Known rows, with every way that one mark hangs from another:
(z_693 (z_921 z_39 z_926 (z_934 (z_596 z_228)))): [ 5.34 -1.51 -0.83  3.85  8.30  0.98  2.82 -3.66  1.20  1.53  1.51 -0.34
  2.63  0.85 -3.08  1.05  0.55 -1.81  1.56 -2.64 -2.35  0.85 -5.46  2.62
  3.84 -3.74]
(z_155 z_596): [-0.50 -0.95 -0.83  0.08  0.15  2.09 -0.13 -0.79  3.32  1.20 -3.01  1.66
  2.09 -0.49  0.11 -1.26  1.43 -1.30  3.88  0.55 -0.24  3.30  1.81  2.52
  0.84  0.08]
(z_934 (z_402 z_39 (z_155 (z_596 z_228)) z_973)): [-0.35  1.72  3.58 -3.02  0.16 -0.09 -0.19 -0.44  0.84  4.27 -0.56  1.11
 -2.91  1.17  2.71 -0.39 -0.75  0.58 -4.42 -1.04  0.63 -0.58 -0.43 -0.66
 -1.76 -2.17]
(z_693 (z_921 z_926)): [ 2.82 -1.08 -3.70 -0.49  5.60  1.65  1.20 -4.53 -0.59 -0.01 -1.48 -2.50
 -0.21 -0.97  0.81  1.68  1.23 -0.13  3.26  0.54 -0.95  1.47  1.29  0.19
  1.71 -0.89]
(z_155 (z_596 z_228)): [ 0.79  1.09 -0.31 -0.30  0.94  1.81  0.42 -1.15  5.36  0.75 -3.67  0.33
  3.77 -0.09  0.21  0.42 -0.50 -0.98  1.27 -1.17  0.97  2.68  1.56  4.58
  2.67 -1.40]
(z_596 z_228 (z_934 (z_402 z_39 z_155 z_973))): [ 0.19  2.06  2.34 -1.10 -1.34 -1.70 -0.02  2.24 -1.09 -0.83  0.74 -0.95
 -3.29  0.69  1.50  1.07 -2.01  1.18 -3.26  0.19  0.89 -2.48 -0.58 -2.17
 -2.76 -1.90]
(z_921 (z_926 z_402) z_934): [ 0.85  0.46 -0.92  0.72 -0.46 -2.46  1.19 -2.86 -1.91 -5.80 -1.05 -1.90
  2.75 -4.47 -1.92  2.27  0.81 -2.24  0.96 -0.01 -0.59 -0.52 -1.11  0.57
 -0.72  0.46]
(z_402 z_155 (z_934 (z_596 z_228)) z_973): [-1.50 -0.51 -1.53  2.97  4.35  0.73 -2.55  3.59 -0.12  2.34 -0.41 -0.85
  1.12  5.34  2.58 -3.29 -8.00 -0.07 -5.44 -0.31  0.41 -0.45  1.10  1.47
  0.26 -0.84]
(z_155 (z_596 z_228 z_934)): [ 2.28  2.16  0.31  0.86 -0.27  0.66 -0.28  1.14  5.03 -1.01 -3.22  0.06
  4.79 -0.22 -0.80  1.01 -2.28 -2.07  2.79 -0.70  0.91  1.91 -0.10  3.85
  1.90 -2.17]
(z_926 z_402): [-0.77 -0.14 -1.20 -1.30 -3.00 -1.10  0.30 -0.24 -0.95 -2.76 -1.28  0.28
  2.48 -3.19 -0.69  1.94  2.20  0.68  2.20  0.81  1.26  0.57  3.05  0.12
  0.16  1.21]
(z_693 z_921): [ 0.73 -3.08 -3.42 -0.32  3.54  2.13  0.22 -1.89 -0.43  2.30 -0.15  0.69
 -0.88 -0.77  0.27  0.88  2.17  0.65  4.79  1.24 -0.47  2.22  2.44 -0.32
  1.36 -0.31]
(z_596 z_228 (z_934 z_402)): [ 2.31  0.52 -1.01  0.40 -4.04 -2.00  1.38  0.72  1.53 -5.07 -1.78 -1.22
 -1.24 -0.79 -1.55  2.46 -1.10  0.13  1.54 -0.09  3.36 -0.46 -0.67  0.46
  2.97 -1.31]
(z_926 (z_402 (z_155 z_596) z_934 z_973)): [-3.45  0.79  1.82 -1.28 -0.29 -1.69 -3.43  2.88 -2.33  2.77 -1.00  1.43
  1.63 -0.62  2.14 -1.12 -4.17 -1.45 -4.07  0.83 -0.49 -1.02  0.87 -0.23
 -5.15  0.42]
(z_596 z_228 (z_934 (z_402 z_155 z_973))): [ 0.39  1.17 -1.95 -1.12 -3.97 -2.11 -0.62  0.75 -1.34 -2.54 -1.41 -1.47
 -3.11  1.19  1.57  1.42 -4.84  0.68 -3.01  0.67  3.47 -2.35 -0.06 -1.22
 -0.58 -2.87]
(z_921 z_39 (z_934 z_402)): [-0.41 -3.50  0.21  2.54 -1.81 -1.29  3.13 -0.71  0.15 -3.24  1.45  2.79
 -4.54 -3.60 -4.46  0.17  4.97 -1.28  2.88  0.55 -1.46 -0.04 -4.10  0.26
 -0.73 -0.69]
(z_973 (z_596 z_934)): [ 0.65  0.12 -1.61  3.39 -1.55  1.65 -1.44  1.68  1.12 -1.80 -4.21  1.87
  2.00  0.12 -1.07 -0.76  0.31 -1.53  6.70  0.47  0.94  0.45  1.97  0.22
  1.46  0.61]
(z_973 (z_596 z_228 (z_934 z_402))): [ 2.40  1.24 -0.33  1.92 -4.24 -0.98  0.13  0.53  1.80 -2.85 -4.17  1.62
 -0.75  0.39 -1.49  1.37 -0.54 -0.62  3.05 -1.38  4.55 -1.17 -0.66 -0.33
  4.16 -1.12]
(z_402 z_155 z_228): [-2.64 -0.58 -4.79 -3.44 -3.27  1.31 -0.32 -1.46  2.13  1.11  1.29 -0.82
 -2.98  1.69  2.33 -0.65 -1.20  1.76 -1.21  1.05  0.32  0.75  3.28  0.70
 -0.60 -0.46]
(z_402 z_39): [-1.01 -0.63  1.32  0.67  2.76  2.18  1.10  1.05  1.76 -0.34  0.01 -0.03
  0.21 -1.31 -0.15 -0.71  3.91  0.52  2.89  0.74 -2.56  2.33  3.09  0.66
 -1.16  1.79]
(z_934 (z_402 z_39 z_155 z_973)): [-2.45 -0.74  1.22 -2.02 -1.05 -0.33 -0.08  0.50 -2.91  1.28  0.85  0.63
 -6.25  0.15  2.51 -1.34  1.19  1.71 -2.26  1.51 -0.33 -1.13  1.31 -3.54
 -3.70  0.14]
(z_926 (z_402 (z_155 z_596) z_934 z_973) z_921): [-2.40  1.26  0.62 -3.03 -0.34  1.66 -3.68  1.94 -3.44  3.15  0.67  2.34
  6.85 -0.57  0.76 -1.05 -2.77 -0.44 -3.63 -0.13 -1.35 -1.28  0.89 -0.92
 -3.55  1.24]
(z_402 z_934 z_973): [-3.01 -1.06  0.90  3.39  3.57  0.60 -1.60  3.36 -0.87 -1.18 -1.18 -2.33
 -0.60  0.40  0.95 -2.52 -0.77 -1.03 -2.28  2.03 -1.97  0.06  2.41  1.59
 -3.01  2.64]
(z_596 z_228 z_934): [ 2.02  1.46 -2.01  1.64 -0.24  0.26  0.61  1.45  3.21 -4.31 -2.15 -1.55
  3.38 -0.62 -1.11  1.87 -1.71 -0.63  2.17 -0.02  1.03  0.78  1.50  2.95
  1.87 -1.18]
(z_973 (z_596 z_228 z_934)): [ 1.70  2.17 -1.04  2.96 -0.48  1.02 -0.66  1.09  3.24 -2.09 -4.74  0.78
  3.69  0.70 -0.97  0.69 -1.35 -1.17  3.39 -1.30  1.96 -0.17  1.63  2.28
  3.23 -0.95]
(z_926 (z_402 z_973)): [-1.54  1.20  1.04 -1.22 -2.59 -0.92 -0.76 -0.05 -2.84 -1.80 -1.28 -2.07
  1.99 -2.33  0.88  0.84  1.93  0.50 -0.74  1.44  0.95 -0.84  2.79 -0.03
 -1.65  1.77]
(z_693 (z_921 z_39 (z_926 z_402) z_934)): [ 3.17 -0.68  0.38  0.40  3.79 -1.57  2.62 -4.28 -2.71 -1.37  2.21  0.25
  1.70 -5.39 -3.37  3.88  4.94 -1.79  2.06 -0.65 -3.03 -0.88 -4.17  0.03
 -1.59 -1.80]

Rows:
[-0.98  0.32 -5.17 -4.68 -4.19  2.15 -0.83 -1.36 -3.10 -0.95  0.65  2.78
  6.23 -2.16 -0.69  1.95 -0.35  2.21  1.15 -0.04  0.95 -0.40  3.44 -1.98
  0.06  0.21]	(z_926 (z_402 z_155) z_921)
[-2.23 -0.52  2.28 -2.86 -3.06 -0.08 -0.75  0.40 -1.70  5.34  4.58 -0.63
 -6.21  5.62  3.33 -3.40 -0.30  3.50 -3.72  0.39  0.82 -0.48 -0.95 -4.00
 -0.28  1.13]	(z_934 (z_402 z_39 z_155 z_228 z_973) z_596)
[-3.92 -0.43  2.95  0.74  3.52  1.14 -2.53  4.35 -0.41  6.09  4.98 -1.43
 -2.39  6.20  3.56 -5.23 -3.22  1.55 -5.71  0.46 -2.85  0.06  0.57 -0.99
 -2.97  2.23]	(z_402 z_39 z_155 z_228 (z_934 z_596) z_973)
[-3.63 -0.64 -1.50  2.98  2.42  1.47 -3.79  3.02 -1.62  2.50 -3.19  1.79
 -1.61  2.71  2.64 -3.55 -3.67 -1.38 -2.45  0.89 -0.53 -1.81  3.03 -0.45
 -3.23  0.71]	(z_402 z_155 z_934 (z_973 z_596))
[-2.84  0.35 -0.64 -3.45 -0.69  1.93  0.27 -0.11  2.43  2.80  3.13 -0.67
 -2.93  1.23  2.27 -1.10  1.29  2.38 -1.53  0.52 -2.17  0.94  3.05 -0.33
 -2.56  0.19]	(z_402 z_39 z_155 z_228)
[-3.96 -1.22 -3.09 -1.04 -0.29  0.33 -1.32  1.83  2.01  0.95  2.08 -0.94
 -3.30  2.11  1.88 -1.82 -3.53  0.73 -3.76  1.28 -1.27  0.09  2.60  1.09
 -2.49  0.78]	(z_402 z_155 z_228 z_934)
[-2.11 -2.04  0.86  5.12  4.01  1.13 -2.26  4.45 -1.40  1.10 -0.23 -1.25
  0.81  4.02  1.03 -4.94 -2.91 -0.61 -1.01  1.11 -0.93  1.10  0.76  0.74
  0.17  2.74]	(z_402 (z_934 z_596) z_973)
[-0.51  0.84 -0.49  1.20  2.14 -2.16 -2.60  1.86 -4.62 -0.31 -0.44 -2.21
  1.73  2.24  2.60 -1.92 -6.54 -0.34 -5.40  0.00  0.49 -1.84 -0.22 -1.52
 -1.77  0.90]	(z_921 (z_926 (z_402 z_155 (z_934 z_596) z_973)))
[ 1.72 -0.71  2.39  1.01  0.35 -0.08  1.93  0.84  1.73  1.04  0.90  0.99
 -0.71  2.35 -0.55 -0.74  0.88  2.04  0.73 -1.55  1.90  1.59 -1.28 -0.68
  5.02  0.21]	(z_934 (z_402 z_39) (z_596 z_228))
[ 1.19 -5.05 -0.02  1.39  1.24 -0.96  2.90 -2.40 -1.61  0.98  3.32  3.47
 -5.55 -3.27 -4.08  1.30  5.78 -0.65  4.50  0.30 -2.08 -0.02 -4.76 -1.60
 -0.26 -1.90]	(z_693 (z_921 z_39 (z_934 z_402)))
[ 1.17  1.17  0.54 -2.38  2.57 -1.93 -0.01 -2.45 -1.33  0.81  3.06 -4.09
 -0.24 -1.10  1.16  2.82  0.24  0.31 -3.47 -0.40 -0.74 -1.08 -0.61 -0.21
 -0.41  1.80]	(z_693 (z_921 (z_926 (z_402 z_228 z_934))))
[-0.42 -2.22 -1.14 -1.10 -5.70 -0.38  0.64 -0.88  1.43  1.24  2.11 -0.51
 -3.87  4.18  0.40 -2.11  1.16  2.59  1.37  0.23  3.58  1.44 -1.33 -1.14
  5.34  1.83]	(z_934 (z_402 z_228) z_596)
[ 0.47 -0.12 -2.59 -3.15 -3.22 -0.92  0.20 -1.90  2.52  1.53 -2.54  2.67
 -2.11  0.61  0.97  1.01 -3.26  0.08 -0.87 -1.05  3.30  0.68 -0.39  0.75
  1.96 -3.27]	(z_934 (z_402 (z_155 (z_596 z_228))))
[ 2.38 -0.58  2.88 -0.37  5.73 -1.70  1.70 -3.35 -3.41  0.18  2.80 -0.56
  1.23 -4.63 -1.45  3.29  3.97 -1.14  2.03 -0.45 -3.40 -0.05 -2.22 -2.18
 -2.01  0.12]	(z_693 (z_921 (z_926 (z_402 z_39)) z_934))
[-2.19  0.38  4.91  1.03  2.47 -1.74  0.07  4.32 -1.03 -0.84  1.77  0.78
  1.93 -3.32 -1.16  0.45  2.23  0.00 -0.76  0.31 -2.80  0.21  1.79 -0.51
 -3.58  3.56]	(z_926 (z_402 z_39 z_934))
[ 0.98 -0.55 -0.82  2.33 -5.10 -0.79 -0.36  0.94 -0.31 -2.65 -3.59  3.16
 -2.38 -0.29 -1.50 -0.13  0.93 -0.52  6.19  0.45  3.26 -0.59 -0.47 -2.43
  2.60  0.57]	(z_973 (z_596 (z_934 z_402)))
[ 0.36  0.64  1.29 -2.26 -7.09 -1.16  0.23 -0.48  2.99  0.07  0.61 -0.23
 -3.18  0.88 -0.41 -0.07  1.12 -0.10  2.31  0.53  2.22  1.08 -2.81 -0.18
  1.67  0.26]	(z_155 (z_596 (z_934 (z_402 z_228))))
[ 0.19 -0.77 -2.18 -1.70 -3.12 -1.74  3.11 -4.38  0.97 -2.51  3.13 -0.77
 -6.97 -1.05 -1.39  0.57  1.37 -0.54 -3.33 -0.30 -1.14 -1.90 -5.25 -0.11
 -2.15 -2.22]	(z_921 z_39 z_926 (z_934 (z_402 z_155 z_228)))
[-0.76  0.70  5.51  4.70  7.64  1.20 -1.18  5.07  0.75  2.70  1.15 -2.01
  2.33  3.70  1.02 -3.20 -2.23 -0.12 -4.35 -1.05 -2.51  0.67  0.27  1.83
  0.26  2.00]	(z_402 z_39 (z_934 (z_596 z_228)) z_973)
[ 1.04  2.28  1.68 -0.88  1.74  0.96 -0.65  2.12  3.96  1.90 -0.88  1.96
  3.20  0.23  0.51  0.68 -3.04 -0.97  0.79 -1.21 -1.31  1.40  0.38  1.25
 -1.51 -3.16]	(z_402 z_39 (z_155 (z_596 z_228 z_934)))
[ 0.00  1.44  3.94 -0.24 -5.13 -0.37  0.33  1.16  1.40  0.87  1.26  1.04
 -4.08  1.17 -0.61 -0.44  4.38  1.08  2.79 -0.30  1.03 -0.87 -1.26 -2.83
  0.82  2.09]	(z_973 (z_596 (z_934 (z_402 z_39 z_228))))
[-0.77 -1.26 -1.74 -0.79 -2.86  1.46  0.38 -1.29 -2.76 -3.26  1.79  1.99
  7.21 -4.33 -3.91  1.70  2.69 -0.29  3.35 -0.11 -0.99  0.07  0.35 -0.58
  0.33  1.87]	(z_926 z_402 (z_921 z_934))
[ 2.86  0.78 -2.81 -4.88  1.41 -0.53 -0.78 -5.09 -2.12  4.05 -1.43  1.32
  1.83 -1.84  2.15  3.07 -1.72 -0.32  1.16 -0.69  0.82  0.50 -0.08 -1.76
 -0.38 -3.06]	(z_693 (z_921 (z_926 (z_402 (z_155 z_596)))))
[-0.76  0.01  1.40  4.85  5.24  0.68 -1.79  3.91  0.80  0.96 -0.57 -2.26
  2.49  4.56  1.08 -3.23 -4.54 -0.51 -4.08 -0.61  0.13  0.56  0.55  2.89
  1.98  1.18]	(z_402 (z_934 (z_596 z_228)) z_973)
[ 0.41  1.82  0.71  0.99 -2.05 -0.01 -0.27 -1.54 -0.19  0.02 -4.36  0.07
 -2.03  1.48  1.23 -0.34  1.15  0.35 -1.50 -0.96  3.82 -2.12  0.90  0.26
  3.12  0.15]	(z_934 (z_402 (z_973 (z_596 z_228))))
[-0.78  2.33  7.56 -2.29 -3.76 -0.72 -0.29  0.94  1.24  2.95  2.76 -2.06
 -3.57  1.44  1.05 -1.29  3.33  0.12 -0.86  0.58 -0.80 -0.17 -2.83 -1.55
 -2.28  1.61]	(z_155 (z_596 (z_934 (z_402 z_39 z_228 z_973))))
[-1.58 -2.15 -3.01 -3.33 -5.40  2.00  2.12 -2.69 -0.11 -0.02  6.03  2.95
 -2.20 -0.88 -3.58  0.00  3.55  1.49 -1.04 -0.53 -1.68 -1.54 -3.94 -1.19
 -0.66 -1.04]	(z_926 (z_921 z_39 (z_934 (z_402 z_155 z_228))))
[ 2.59  3.23  4.76  2.29  5.82 -2.21  0.50  2.23  0.54 -1.22  0.74 -2.24
  5.86  0.44 -0.39  0.46 -2.43 -0.26 -4.25 -2.63 -0.70 -0.09 -1.43  1.36
  1.78  1.64]	(z_921 (z_926 (z_402 z_39 (z_934 (z_596 z_228)))))
[ 2.50  2.50  0.15 -0.80 -0.39 -1.16  2.91 -2.30  0.10 -4.72 -1.25 -1.40
  3.09 -4.74 -2.15  2.89  4.52 -0.55  0.04 -0.42 -1.21 -0.44 -0.73  1.80
 -1.03 -0.05]	(z_921 z_39 (z_926 z_402))
[-1.37  1.93  1.84  4.40  4.23  1.31 -2.32  2.63  1.24  0.82 -4.09 -0.99
  1.52  1.73  1.09 -1.87 -1.99 -1.58 -3.75 -0.73  0.20 -1.52  2.11  3.10
  0.10  1.25]	(z_402 z_934 (z_973 (z_596 z_228)))
[ 3.42  0.59 -1.97 -2.13  2.45 -0.83  1.14 -4.62 -2.94 -0.73 -0.63 -1.87
  1.88 -3.16  0.35  3.83  1.83  0.41  2.09  0.04  0.68 -0.01  0.75 -1.17
  0.88 -0.22]	(z_693 (z_921 (z_926 z_402)))
[-2.51  0.42 -1.93 -3.03 -3.57 -1.13 -1.74 -0.02 -3.79 -0.49 -0.81 -0.23
  0.38 -1.49  2.39  0.80 -1.48  1.18 -2.19  1.51  1.02 -1.52  3.33 -1.31
 -3.42 -0.11]	(z_926 (z_402 z_155 z_973))
[ 3.05 -2.61 -1.11  2.44  7.26  1.05  2.91 -4.29 -0.19 -0.55  1.42 -0.05
 -0.69 -3.36 -3.04  1.50  4.18 -2.36  3.00 -0.26 -4.73  0.71 -3.63  1.45
 -1.15 -2.16]	(z_693 (z_921 z_39 z_926 z_934))
[-0.21 -0.08 -0.65 -1.71 -7.26 -1.66  0.99  0.10  1.47 -3.11  1.77 -2.12
 -4.89  0.53 -0.61  0.94  1.17  1.23  1.79  1.25  2.30 -0.13 -0.94 -1.05
  1.50  1.01]	(z_596 (z_934 (z_402 z_228)))
[ 0.41 -4.60 -2.83  1.88 -2.75  2.30  0.73 -0.99 -2.35 -1.02  2.39  3.35
  2.26  1.58 -4.02 -2.19  1.03  0.39  5.10 -0.50  0.87  1.42 -3.43 -2.42
  5.19  1.42]	(z_926 (z_921 (z_934 z_402 z_596)))
